Each row comes from the steps of one path. Every step used is in the known rows, and no mark comes twice. Write the path behind each row, first mark first.
Known rows
nepa lazo donu: [  1   3 -34 -10 -11   4  10 -17   1  28 -23  -8  11 -15  -4   4  -7  -8
  13  14   7  -7  -7]
ferab begivif zegadap nepa lazo: [  0 -30 -33  19   6   7  -2  -4  -9 -14 -12  -5   8  -2  16  -3   2 -10
   2  18  -6  -4   2]
zegadap nepa lazo donu: [  7  -1 -49   5   0  19   8 -23   2  19 -38  -6   9 -19  28  18  12  -8
   9  12  10  -1  -9]
ferab vavo vato rasif: [-13  16  32 -11  -5 -16   0   1 -29  11   0  17 -13  -9  -8   2  32  22
  -9  -8  -2  14  -8]
zegadap nepa lazo begivif ferab: [  8 -18 -12   5 -16   4   5  -8  10 -18  32 -19   5  -1  34  14 -22  -7
 -10  14   4 -15   6]
ferab vavo vato: [ -3  40  34 -10   0 -19  -7   5  11  36  12  19 -26  -4  -3  -3  25  14
   6 -19  -8   0  -7]
ferab begivif zegadap: [-10 -22  -5   1  28 -12 -12  19 -17 -16 -10  -2   7  12  -5 -19  11  -6
  16  10  -8   9   0]
ferab begivif zegadap nepa: [ -2 -25 -22  16  40   4 -14  11 -15 -26 -26   1   4   4  35   0  37  -4
  10   7  -3  14  -4]
begivif ferab: [  7 -10  13 -18  -9 -34 -17  10 -20 -16  50 -10  17  -2  -8  -4 -17   8
   4   9   8 -10   0]
lazo begivif zegadap: [ -9  -8 -17   0  23  -7 -10  20  10 -17  -7 -10  10   4  -3 -10  10 -16
   9   4  -4   3   0]
vavo vato rasif: [-13  11   1 -23 -21 -13  -9   8 -36  -9   8   8   1 -10 -20   7  20  11
 -11  -4   5  10 -12]
pigib donu: [ 13   1  -6 -17  -7   4 -15  14 -25   8   6   5  -2 -18 -22   7  14   1
   7  -6  16   5 -16]
zegadap nepa lazo: [  5 -13 -41  -1 -15  -9  -9 -18  -6 -12  14  -4   4 -21  18   8   7  -5
  -6   9   9 -12 -12]
rasif vato vavo: [  2  21  17 -20 -24 -19  -8 -12  18   4  37   8 -13 -12 -16  -2  -8   6
  -5  -2   8   6 -22]
rasif vato vavo ferab begivif zegadap nepa lazo donu: [  7  13   7  17  -9  49  20 -17  11  41 -52   6   8   6   1  11 -20  -6
   0   0  -6   6   7]
rasif vato vavo ferab begivif lazo nepa: [ -2   1  23  12  -5  21  -7   5  15   2   2  14  -1  17 -18  -3 -30  18
  -5 -12   9  -9  13]
vato vavo ferab begivif zegadap: [ -9   4  43 -16  23  -7   2  18 -29  -6   6   8  12  15 -23 -12 -11   5
  -3  -1 -12  11  14]
nepa zegadap: [  1   4 -32 -14   0 -23  -8  -3   4  -2  -3 -10  -2 -12 -43 -10  21 -17
  14  -7   0  10 -14]
zegadap nepa lazo donu pigib: [  7  16 -49  16  -5  18  32 -20   4   0 -67 -10  12 -11  24   1   4 -18
   5  11   2  14 -20]
zegadap nepa lazo begivif ferab vavo vato rasif: [ -3   2  29  15 -21  18  21 -12  -9   6   4   3 -11  -2  28  19   4  16
 -23   1  -7   3  10]
rasif vato vavo ferab begivif lazo: [  2  -5  52 -22 -29  -7  12   0  -2   2  33   8  -6  14 -32 -14 -35   8
 -12   8   1  -3   6]
zegadap nepa: [  3  -6 -32  -5  19 -15 -20  -2 -10 -24   5   2  -2 -17  37  14  42   3
   2   0  14   5 -20]

Which path is each row?
[  1 -16 -10   9   1   9  -4   4 -21  -4 -10   0  15   5   0   0  -8  -8
  -7   2  -7 -11  10] -> vavo ferab begivif zegadap nepa lazo
[ -1  -3  45   1  19 -20   5   0  12   4  27  -5 -14   6  33  -5   5  12
   1   1  -4  -2   6] -> lazo begivif ferab vavo
[  9  25  31  17 -17  14  12  -9  29  32  16   5 -23   4  31  14  -6   8
  -9  -9 -12 -12  12] -> zegadap nepa lazo begivif ferab vavo vato
[  5  -2  48  -4  12 -35  -7   0 -10   7  38   2  -3  -2  10 -12   0  22
   5   3  -1  -4   5] -> begivif ferab vavo
[  3  29  44   4 -27   1  14  -4  29  39  30   2 -21   7   3   0 -24   5
  -6  -6 -15 -16  13] -> nepa lazo begivif ferab vavo vato
[ -2 -12   1   6  34   5 -16  19 -26 -17 -23   6  11  11  20   3  29  -2
   2  -9  -5   7   5] -> vavo ferab begivif zegadap nepa
[ -8  18  50 -25 -12  -7   3   1  -4  12  21  13 -18  15  -6  -3  -5   7
 -10 -17  -1   4  -9] -> rasif vato vavo ferab begivif
[ -2  -8 -18  12  12  17  -3   9   5   0 -30  -2   7  14 -49 -10  -6  -4
   9 -18   0  -1  18] -> vavo ferab begivif lazo nepa zegadap
[  3  10   6  16 -10  28   5  -3  29  14 -20   5  -4  14 -61  -8 -26   0
   2 -21  -1   5  13] -> rasif vato vavo ferab begivif lazo nepa zegadap
[  0   5   3   5  13  21  13  -1   6   0 -18   4   3   9 -51  -6 -21   5
   0 -13  -2   9  22] -> vato vavo ferab begivif lazo nepa zegadap
[ -7 -29 -24  16  23   7 -13  10   4 -21 -10   3   2  10   8  -6  -3  11
  11   5  11  -7   9] -> ferab begivif lazo nepa
[  6   1  13  13 -23  21   4  -9   2   9   1   7   4   5 -11   0 -27  -4
 -14  -1  -8  -5   5] -> rasif vato vavo ferab begivif zegadap nepa lazo
[  0  -8   9 -13  -2 -16  -4   9   5 -19  38 -17   4   7  19   3 -13  -4
  -1   6   5  -8   1] -> lazo begivif ferab
[  1  34  52  -1  -4  -4   4   7  25  32  24   7 -25  11  14   3  -1  11
   0 -15 -12  -5   9] -> lazo begivif ferab vavo vato
[-10  -7 -30 -12 -16  -8   7  -8  20  -6  19 -15  -8  -7  12   0  -7 -18
  -6   7   4 -14  -8] -> nepa lazo begivif
[-12  13  47 -36  11 -14  11   3 -26  -3  24  11 -11  11   3   0   0  11
 -12  -9  -1   8   0] -> vato vavo ferab begivif
[ -1 -12 -34  15  34   8 -14  11   9 -27 -23  -6   6  -3  36   9  34 -13
   4   0   1   9  -4] -> lazo begivif zegadap nepa
[  8   7 -19  -2  -3  -1  32  -4   1  -8 -50 -11  19  -3 -12 -18 -12 -11
  11  23   3  17 -11] -> begivif lazo donu pigib
[  7 -18 -40  14  -4  -3 -14  -5  -9 -14  -1  -5  21 -16  -3  -1  -4 -10
   0  14   0 -10   0] -> begivif zegadap nepa lazo
[ -4 -11 -43   3  -5   7   6 -14  22 -14   2 -12 -10 -10  43  16  14 -17
 -10   6   6  -9 -11] -> zegadap nepa lazo begivif
[  5  -8 -48  18   7   5 -13   2  17  -8 -23  -7  12  -7 -52  -9  -4  -5
  15  -6   7  -1   8] -> begivif lazo nepa zegadap
